Known rows, with every step that occurs:
zoloz -> dogumi: [ 1.06  1.46 -0.02 -0.60  2.84  0.35 -2.53  1.67  2.30 -1.09 -1.44  0.91
  0.14  2.20  2.65 -0.01  0.55 -2.19  1.46  2.18 -1.49  2.47 -0.73  1.36
 -1.21  3.19 -3.12 -0.43 -2.06]
zizor -> dogumi -> bapulik -> rizet: [-1.35 -0.22  3.98 -2.93 -0.26 -1.15 -0.87  0.87  0.67  0.80  1.74  0.99
 -0.61  0.71  0.51 -1.33  0.35 -1.08 -0.11  0.23 -0.76 -0.16  0.88  0.54
 -2.14  1.14  1.73  0.09 -0.37]
dogumi -> zizor: [-1.72  1.79  0.24 -0.91  2.84 -1.06 -3.59  1.51  3.37 -1.19 -0.35 -0.34
 -0.21 -0.13  3.40  2.05  1.26 -0.92 -0.80  1.45  0.88  1.25 -0.40  2.14
 -1.44  3.88 -1.29  0.27 -0.40]
dogumi -> riki -> zizor -> bapulik -> rizet: [ 0.45  0.60  3.71 -2.64  0.72 -0.67 -0.21 -0.23  2.13 -1.18  1.21 -1.90
 -2.10 -0.48  1.12  2.52  0.22 -1.15  0.94 -0.27  0.51  0.11  1.36  1.73
 -2.26  0.09  2.54  0.55 -1.60]
zoloz -> rizet -> zizor -> dogumi -> bapulik: [-0.17 -0.23  2.36 -2.98 -1.56 -1.86 -0.83 -1.24  0.86  1.51 -1.31 -0.13
 -0.81  0.58  4.62 -0.22 -0.98 -0.43  0.11 -0.09 -2.48  1.18  0.18  0.22
 -1.11  1.90  2.20 -0.95 -0.96]
dogumi -> zizor -> bapulik -> riki -> vufed -> rizet: [-0.11  1.79  1.22 -1.79  2.83 -0.18 -1.82 -0.03  0.63  1.98 -1.08  0.19
 -2.88  0.32 -0.86  1.71  1.63  0.25 -0.77  2.62  1.71 -1.56 -0.55  1.06
 -1.59 -1.54 -0.43 -0.69 -0.92]
riki -> vufed -> rizet -> zizor -> bapulik -> dogumi: [-0.29 -0.47  1.68 -0.41  0.11 -0.83 -1.41 -1.65  0.59  5.85 -2.82  0.91
 -2.24  0.33 -1.04 -0.80 -0.40  0.14 -2.55  1.47  1.67 -0.77 -0.03  0.44
  0.49 -0.79  0.50 -2.53 -2.06]
vufed -> rizet -> zizor -> bapulik -> dogumi -> riki: [-0.14  0.05  1.99  0.33 -0.52 -0.25 -0.28  0.09  0.23  2.97 -0.60 -1.54
 -1.11 -0.19  0.08  0.44 -0.98  1.85 -1.30  1.22  0.58 -1.89 -0.13 -0.46
  0.23 -0.56  2.68 -2.68 -2.90]
riki -> zizor: [-0.58  0.98  1.38 -0.91  2.93 -1.71 -2.59  0.22  3.97 -0.46 -1.67  0.52
 -1.18  0.67  3.96  1.76  1.33 -2.14  0.04  1.40  1.16  2.55 -1.56  3.59
 -1.11  3.80 -1.35  0.25 -1.79]
zoloz -> dogumi -> bapulik: [ 0.51  1.48  2.07 -2.34  2.10  0.96 -1.96  1.50  0.96 -1.57 -0.10  0.43
 -0.56  1.74  3.04  0.08  0.64 -2.85  1.69  0.70 -3.35  2.56 -2.05  1.14
 -1.79  3.44 -2.87 -0.09 -0.56]
zizor -> bapulik -> rizet: [-0.37 -1.46  2.21 -2.73  0.14 -0.96 -1.18  0.87  1.44  1.83 -1.06  0.93
 -0.03  0.04 -0.53  0.02 -0.55 -0.85 -1.43  0.23  2.09 -0.20  1.29 -0.20
 -1.75  0.40 -1.22 -1.11 -0.16]
rizet -> zizor: [-0.58 -0.19 -0.63 -0.52  0.86 -2.47 -2.87  0.73  3.44  1.12 -2.49  1.38
 -0.28  0.49  4.75  0.79  0.39  0.24 -1.04  1.14  1.20  1.30 -0.68  1.61
  0.10  3.80 -0.36 -1.56 -1.30]
bapulik -> dogumi: [-1.51  0.78  0.83  0.44  2.08 -0.57 -1.57  2.41  3.72  0.65 -0.46  1.19
 -0.09  1.64  1.21 -1.05  0.91 -2.07 -2.07  0.99  1.10  0.69 -0.34  1.56
 -0.71  2.90 -2.01 -1.02 -1.47]
zoloz -> riki -> vufed -> dogumi -> zizor -> bapulik -> rizet: [ 1.66  1.48  1.25 -2.66  0.94  0.67 -1.33  0.27  0.86  1.41 -0.32 -0.93
 -1.91 -1.25  1.77  3.16  0.96 -0.83  0.70  2.32  0.91 -0.78  2.87  1.46
 -2.88 -2.42  1.29 -0.77 -0.91]
zoloz -> rizet -> zizor: [ 0.79 -0.65 -0.52 -1.77 -0.64 -2.18 -2.72  0.53  3.40  1.23 -3.64  0.10
 -0.18  0.92  5.31  1.46 -0.57 -0.05 -1.81 -1.34  0.18  1.61  0.16  1.16
 -0.10  3.37 -0.21 -1.54 -0.31]
vufed -> dogumi -> zizor -> bapulik: [-0.68  0.83  1.21 -0.68  2.39 -0.21 -2.63  0.34  0.87  0.69 -1.61 -1.29
 -0.42 -0.51  2.58  2.88  0.46  0.07  2.49  3.87  2.35  0.31  0.27  1.20
 -2.40  1.56  0.01 -1.67 -0.65]
riki -> vufed -> rizet -> zizor: [ 0.68 -0.12 -0.49 -0.70  1.41 -2.77 -3.71 -0.85  2.46  3.40 -3.70  2.01
 -1.66  0.71  2.32  1.55  0.83  0.42 -2.28  1.29  1.54  0.78 -1.87  2.16
  0.64  2.11 -0.01 -1.25 -1.40]
riki -> vufed -> rizet: [ 0.10  0.64  0.10 -0.94  3.11 -1.75 -3.59 -0.13  1.84  1.69 -3.32  2.49
 -1.21  1.08  0.28  1.61  1.48 -1.95 -1.82  1.81  1.04  1.50 -3.02  2.07
 -0.65  1.74 -2.39 -0.36 -0.96]
rizet -> zizor -> dogumi -> riki: [-0.27  1.69  0.52  0.85  0.97 -2.01 -0.69 -0.77  2.04 -1.04  0.81 -0.12
 -1.04  0.54  4.34  0.45  0.18  0.71  1.46  2.94 -1.45  0.66  0.29  0.49
 -0.91  1.79  3.67 -0.82 -3.76]
dogumi -> bapulik -> rizet: [-1.24 -0.59  3.52 -3.82  0.36 -1.09 -2.05  2.51  2.40 -0.10  0.82  0.80
 -0.54  0.38  1.40  0.67  0.90 -1.52 -1.38 -2.20  0.15 -0.06 -0.29  1.35
 -1.61  2.60 -0.43  0.07  1.55]
zizor -> bapulik -> vufed: [-0.73  0.47  2.27 -0.85  1.31 -0.84 -0.93  0.76  3.19  0.59 -1.51  1.27
 -1.00 -0.60 -0.29 -0.79 -0.28 -2.03 -0.78  0.74  1.25  1.16  1.48 -0.47
 -1.28 -0.06 -3.02 -1.39 -0.37]
zoloz -> bapulik -> rizet -> zizor -> dogumi -> riki -> vufed: [ 2.13  2.03  1.42 -1.52 -1.32 -1.22  0.05 -1.12  1.88  0.20  2.20  0.25
 -2.60 -0.44  1.38  1.65 -1.11 -0.47  1.54 -0.40 -2.46 -0.43  1.94  0.85
 -1.52 -1.29  3.93  1.20 -2.96]
rizet -> zizor -> dogumi: [-0.80  0.25  0.16  0.26  0.57 -2.74 -1.68 -0.99  2.03  1.94 -1.15  1.34
 -0.33  0.85  3.65 -0.92 -0.20  0.72  0.15  3.49  0.22  0.86  0.42  0.77
 -0.42  2.37  1.89 -1.30 -3.31]
zizor -> dogumi: [-1.07  0.97  1.10  0.08  2.53 -1.71 -1.37 -0.33  1.63  0.20 -0.49  1.75
  0.11  1.11  1.89 -1.07  0.37 -1.67  0.16  3.89 -0.29  1.79 -0.54  0.66
 -1.59  1.99 -0.83 -0.62 -2.70]
rizet -> zizor -> dogumi -> riki -> vufed: [-0.03  2.26  0.22  0.58  1.54 -1.86 -0.79 -2.48  2.03 -1.08  0.61  0.94
 -2.63  0.28  3.82  0.77  0.82 -0.91  1.43  2.89 -2.00  1.40  0.09  1.45
 -1.08  1.44  3.62  0.17 -3.61]
riki -> zizor -> dogumi -> bapulik: [-1.50  1.47  4.25 -1.91  2.10 -1.19 -1.01 -1.56  1.15 -0.45  0.52  0.05
 -2.00  0.43  3.46 -0.29  1.01 -2.52  1.93  2.44 -1.68  2.41 -1.44  2.57
 -2.17  2.43  1.31  0.47 -2.07]
bapulik -> dogumi -> riki: [-1.12  2.12  1.01  1.09  2.17  0.18 -0.53  2.50  3.66 -2.50  1.74 -0.34
 -0.59  1.41  1.66  0.56  1.29 -1.78 -0.81  0.28 -0.74  0.51 -0.37  1.35
 -1.18  2.37 -0.19 -0.37 -1.80]

Rows:
[-1.42  0.32  2.77 -1.67 -0.08 -1.93 -1.13 -1.36  0.81  1.45 -0.09  1.05
 -0.96  0.01  3.83 -0.91 -0.17  0.00  0.72  1.93 -1.67  0.98 -0.54  0.70
 -0.95  2.60  2.04 -1.16 -1.61] => rizet -> zizor -> dogumi -> bapulik
[-0.86  0.97  2.61 -0.94  1.07 -0.72 -2.94  1.29  1.97  2.33 -1.15 -0.87
 -1.22 -1.55 -1.60  1.03 -0.41  0.81 -1.74  1.07  1.81 -1.18  1.75  0.05
 -0.83 -1.08 -0.95 -0.93 -0.52] => dogumi -> zizor -> bapulik -> vufed -> rizet
[ 1.02  1.32 -0.68 -0.14  1.53 -1.90 -2.66 -0.64  2.08  0.71 -1.46  0.69
 -2.39  0.40  2.57  3.25  1.14  0.63 -0.85  0.96 -0.15  0.32 -2.05  1.94
  0.12  1.53  2.05 -0.62 -1.82] => dogumi -> riki -> vufed -> rizet -> zizor
[-0.95  1.42  2.39  0.25  1.61  0.75  0.61  0.59  1.35 -1.19  1.28 -0.86
 -0.95  0.10  0.18 -0.11  0.12 -2.00 -0.18  1.29 -0.62  0.36 -0.06 -0.23
 -1.61  0.16 -0.42 -1.30 -1.82] => zizor -> bapulik -> dogumi -> riki
[-1.25  1.15  3.37 -0.73 -0.90 -1.78 -0.65  0.21  2.97  1.23  0.57  1.29
 -2.07 -0.15  2.30 -1.94 -0.29  0.04  0.08  0.57 -1.08  0.23  2.06  0.31
 -0.50  1.02  2.55 -0.72 -1.16] => rizet -> zizor -> dogumi -> bapulik -> vufed
[-0.06  2.30  1.39 -0.42  3.37 -1.18 -1.55  0.41  3.71 -3.71  0.38 -0.95
 -1.99  0.60  4.45  3.18  1.81 -2.12  1.42  0.92 -0.67  2.28 -1.69  3.37
 -1.48  3.46  0.72  1.17 -2.17] => dogumi -> riki -> zizor
[-0.81  2.31  2.20 -0.10  2.63  0.87  0.44 -1.07  1.39 -1.05  1.33  0.52
 -2.60 -0.01 -0.17  0.38  0.99 -3.65 -0.16  1.12 -1.03  1.15 -0.27  0.54
 -2.05 -0.28 -0.62 -0.55 -1.57] => zizor -> bapulik -> dogumi -> riki -> vufed
[-0.42  1.53  1.49  0.25  0.54  0.12  0.17 -1.69  2.20  0.55  0.57  0.16
 -3.14 -0.23  1.44  0.12  0.14 -1.52 -0.50  0.82 -0.59  0.15  0.90  0.62
 -0.77  0.17  1.74 -1.17 -2.23] => rizet -> zizor -> bapulik -> dogumi -> riki -> vufed
[ 0.45  0.13  1.66 -0.70 -1.81  0.08  0.49 -0.06  1.72  0.88 -0.33 -2.31
 -1.17  0.33  2.50  0.79 -1.41 -0.27 -0.99 -1.61 -1.11 -0.33  1.92 -0.64
 -0.65  0.09  2.09 -2.00 -1.73] => zoloz -> rizet -> zizor -> bapulik -> dogumi -> riki
[-0.56  0.33  2.77 -1.97  2.29 -1.13 -1.82 -1.61  1.66  0.92 -2.27 -0.14
 -1.45 -0.44  2.55  1.08  0.13 -2.37  0.64  2.32  1.00  2.37 -0.95  2.09
 -1.75  1.74 -1.76 -0.67 -1.99] => riki -> zizor -> bapulik
[ 0.57 -0.39  1.16  0.73 -0.36 -1.20 -1.39  0.57  3.22  2.86 -2.79  0.28
 -1.62  0.03  1.90  0.57 -0.38  1.36  1.41  2.06  3.07 -0.47  2.48  0.16
 -0.47 -0.03  1.10 -3.31 -0.63] => rizet -> zizor -> bapulik -> vufed -> dogumi
[ 0.53  0.68  0.27 -1.23  1.18 -1.06 -0.44 -1.24  2.64  2.10 -1.94  2.00
 -3.15  0.84  2.32 -0.17  0.91 -0.25 -0.25  2.02  1.31  0.01  0.01  0.78
 -0.75 -0.29 -0.44 -2.25 -1.15] => rizet -> zizor -> bapulik -> riki -> vufed
[ 0.01  1.28  0.53  1.41  2.00 -0.99 -2.27  3.18  4.82  0.06 -1.74  1.27
 -0.70  1.14  1.74  1.08  1.45 -0.88  1.06  1.73  2.74  0.62  1.00  1.71
 -0.95  1.65 -1.11 -1.35 -0.10] => bapulik -> vufed -> dogumi
[ 0.00 -1.39  0.44 -1.64 -1.28 -2.63 -2.57  2.01  4.20  2.27 -0.98  0.96
 -0.17  0.85  2.84  0.59  0.28  1.40 -2.17 -1.10  2.67 -0.88  2.07  1.35
  0.09  2.66  1.58 -1.13 -0.55] => bapulik -> rizet -> zizor
[ 0.41  0.54  1.36 -0.55 -1.13 -1.89 -0.34  0.72  2.80  0.14  2.18 -0.42
 -0.96  0.58  2.61  0.46  0.06  1.67  0.41  0.61 -0.41 -1.49  2.98  0.46
 -1.04  0.76  5.74 -0.19 -3.08] => bapulik -> rizet -> zizor -> dogumi -> riki
[ 0.34  2.69  0.11 -0.69  2.99  0.81 -3.34  2.04  2.55 -1.64  0.32 -0.89
 -0.15  1.37  3.41  1.45  0.50 -1.08  1.48  2.11 -1.49  1.52  0.65  1.91
 -1.53  3.64 -1.58  0.62 -1.79] => zoloz -> dogumi -> zizor
[-0.88  1.02  2.33 -1.21  0.02 -1.34  0.30  0.52  1.74  1.16  1.07  0.96
 -1.93  1.43  3.76 -1.77  0.86  1.11  1.01  1.92 -1.18 -0.72 -0.16  0.58
 -1.00  0.91  2.83 -1.91 -1.51] => rizet -> zizor -> dogumi -> bapulik -> riki
[ 0.94  1.48 -0.16 -0.50  3.13 -1.15 -1.97  1.64  2.66  1.27 -2.05  2.44
 -2.08  2.49  0.20  1.06  2.60 -0.88 -1.47  1.87  1.40 -0.43 -2.33  1.94
 -0.58 -0.05 -1.59 -1.07 -0.81] => bapulik -> riki -> vufed -> rizet
[ 1.41  2.78 -0.08  0.17  3.10  1.14 -1.60  1.72  2.28 -4.08  0.94 -0.59
 -0.40  2.03  3.23  1.68  0.83 -2.28  2.51  1.70 -3.23  2.20 -1.01  1.15
 -1.64  2.69 -1.29  0.36 -2.41] => zoloz -> dogumi -> riki
[-1.36  0.53  3.53 -0.73  1.65  0.17 -0.31 -0.25  2.20  1.90 -0.90 -0.42
 -1.81  0.32  0.78 -0.77 -0.14 -2.29 -0.48  1.85  1.32  0.99  0.51  2.04
 -1.32  0.95 -0.86 -1.10 -2.21] => riki -> zizor -> bapulik -> dogumi
[ 0.18  0.37  2.09 -2.57 -1.57 -1.04  0.60  0.43  1.62  1.05 -0.25 -0.23
 -1.81  2.07  4.31 -0.83  0.21  0.67  0.34 -0.14 -2.07 -0.54  0.80  0.15
 -1.13 -0.07  3.24 -1.70 -0.68] => zoloz -> rizet -> zizor -> dogumi -> bapulik -> riki
[-0.74  0.71  1.88  0.39 -0.23 -0.04  0.58 -0.11  1.82  0.95  0.66 -1.10
 -1.35 -0.25  1.73  0.03 -0.57  0.29 -0.56  0.71 -0.25 -0.48  0.98 -0.21
 -0.51  0.64  2.13 -2.09 -2.53] => rizet -> zizor -> bapulik -> dogumi -> riki
[-1.84  0.98  3.34 -1.76  1.77 -1.29 -0.75 -0.57  0.10 -0.36  0.51  1.34
 -0.66  0.44  2.37 -1.14  0.57 -2.15  1.15  2.33 -2.02  1.80 -1.74  0.57
 -2.16  2.21 -0.48 -0.39 -1.07] => zizor -> dogumi -> bapulik
[ 0.90  2.12  1.23 -0.88  1.28 -0.74 -1.67  2.80  4.24 -0.31 -1.12  1.19
 -1.00 -0.51  0.24  0.51 -0.71 -2.44 -0.30 -1.37 -0.62  1.57 -0.06  0.63
 -0.99  0.21 -4.42  0.09 -0.22] => zoloz -> bapulik -> vufed
[ 0.20  1.48  0.98 -1.40  3.17 -0.28 -0.26 -0.35  2.08  0.34 -1.32  2.53
 -2.63  1.19  0.44 -0.38  1.56 -2.58  0.08  2.25  0.83  0.80 -1.01  0.77
 -2.00 -0.71 -2.63 -1.49 -0.55] => zizor -> bapulik -> riki -> vufed
[ 0.37  0.95  3.27  0.18  1.79 -0.53 -1.17  0.05  3.59  1.14 -2.12 -0.53
 -2.42  0.29  1.17  1.37  0.63 -1.11  2.67  2.63  2.82  0.93  1.92  2.05
 -1.71 -0.24  0.28 -1.58 -1.34] => riki -> zizor -> bapulik -> vufed -> dogumi
[ 0.80  2.19  1.02  0.92  3.29 -0.52 -1.77  0.79  3.44 -3.11 -0.37 -1.67
 -1.80  1.38  5.29  4.61  2.02 -0.96  3.80  2.81  1.11  1.68 -1.53  4.00
 -1.81  2.93  2.19 -0.20 -2.10] => vufed -> dogumi -> riki -> zizor
[-1.42  0.10  2.36 -0.41  1.47  0.03 -0.39  0.54  1.48  1.90 -0.86  0.72
 -0.34  0.54 -0.15 -1.68 -0.37 -2.17 -1.25  1.65  1.02  0.56  0.20 -0.11
 -1.23  0.85 -2.46 -2.17 -1.18] => zizor -> bapulik -> dogumi
[ 0.95  1.12  1.30  1.20 -0.12 -0.54 -0.18  0.56  3.35  0.16 -0.63 -1.17
 -2.02 -0.46  2.15  2.10 -0.14  1.48  2.78  1.45  1.50 -0.55  2.21  0.05
 -0.91 -0.52  2.81 -2.63 -1.28] => rizet -> zizor -> bapulik -> vufed -> dogumi -> riki
[ 0.21  0.78  0.64  0.68  0.68 -2.11 -1.31 -0.66  0.48  1.28 -0.24 -0.54
 -0.63  0.81  2.06  1.09 -0.18  2.33  0.53  3.07 -0.76 -0.78 -0.83  0.36
 -0.19  0.46  4.55 -1.47 -4.29] => vufed -> rizet -> zizor -> dogumi -> riki
[ 0.85  0.65  1.00 -1.47  2.90 -0.30 -1.08 -0.23  0.64  2.69 -2.58  2.00
 -2.45  1.33 -1.53  0.37  1.32 -0.90 -0.99  2.82  1.52 -0.45 -1.93  0.41
 -1.29 -2.19 -2.24 -1.94 -1.10] => zizor -> bapulik -> riki -> vufed -> rizet
[-2.41  2.08  1.01  0.09  1.95 -0.23 -2.37  2.82  3.70 -0.24  0.97 -0.67
 -0.43  0.36  1.93  0.24  1.32 -0.89 -2.14  0.82  1.18 -0.19  0.87  2.12
 -1.02  3.32 -0.46 -0.09 -1.11] => bapulik -> dogumi -> zizor
[-1.17  0.19  5.55 -3.20  0.20 -1.41 -0.69 -0.07  1.51  0.70  2.07 -0.31
 -1.86  0.60  1.68 -0.24  0.71 -1.33  0.78  0.43 -0.58  0.21  1.27  2.51
 -2.28  1.19  3.24  1.18 -1.46] => riki -> zizor -> dogumi -> bapulik -> rizet
[ 0.51 -0.68  1.82 -2.48 -0.89 -1.46 -2.34  0.56  2.58  2.16 -0.88  0.99
 -2.48  0.81  3.26  2.35  1.44  0.05  0.70 -0.64  1.77 -0.73  0.87  2.68
 -1.03  2.34  3.45 -0.84  1.27] => riki -> vufed -> dogumi -> bapulik -> rizet -> zizor
[-0.30 -0.92  1.36 -0.84 -1.49 -2.72 -1.43  0.61  2.59  3.04  0.07  0.90
 -0.26  1.04  2.22 -1.19 -0.46  1.80 -1.10  1.40  1.30 -1.25  3.21  0.48
 -0.49  0.99  3.81 -1.00 -2.57] => bapulik -> rizet -> zizor -> dogumi
[-1.30 -0.25  2.62 -2.90  0.47 -0.82 -2.23  1.35  1.47  1.17  0.49 -1.00
 -0.62 -0.97  0.34  1.39 -0.36  0.20 -1.53  0.02  2.10 -1.14  2.87  0.47
 -2.16  0.79  0.22 -0.17  0.06] => dogumi -> zizor -> bapulik -> rizet
[ 0.00 -0.96  3.90 -3.11  0.60 -1.06 -1.46 -0.08  2.30  2.04 -0.91 -0.39
 -1.41 -0.05  0.84  0.86 -0.11 -1.23 -0.51  0.29  2.31  0.47  1.73  1.89
 -1.85  0.81  0.45 -0.24 -1.17] => riki -> zizor -> bapulik -> rizet
[ 0.33  0.38  1.97  0.46  1.53 -0.33 -1.09  1.28  2.81  0.98 -2.37  0.83
 -0.94  0.32  0.13  0.44  0.24 -0.93  1.87  2.38  2.63  0.39  1.31  0.00
 -1.63 -0.48 -1.54 -2.51 -0.14] => zizor -> bapulik -> vufed -> dogumi
[ 0.42  1.77  1.34  1.59 -0.21 -1.93 -0.97  0.83  2.64  0.96  0.57 -0.22
 -1.87  0.24  0.62  0.23 -0.23  2.57 -0.48  1.80 -0.44 -1.60  1.95 -0.18
  0.32 -1.15  4.70 -0.72 -3.56] => bapulik -> vufed -> rizet -> zizor -> dogumi -> riki
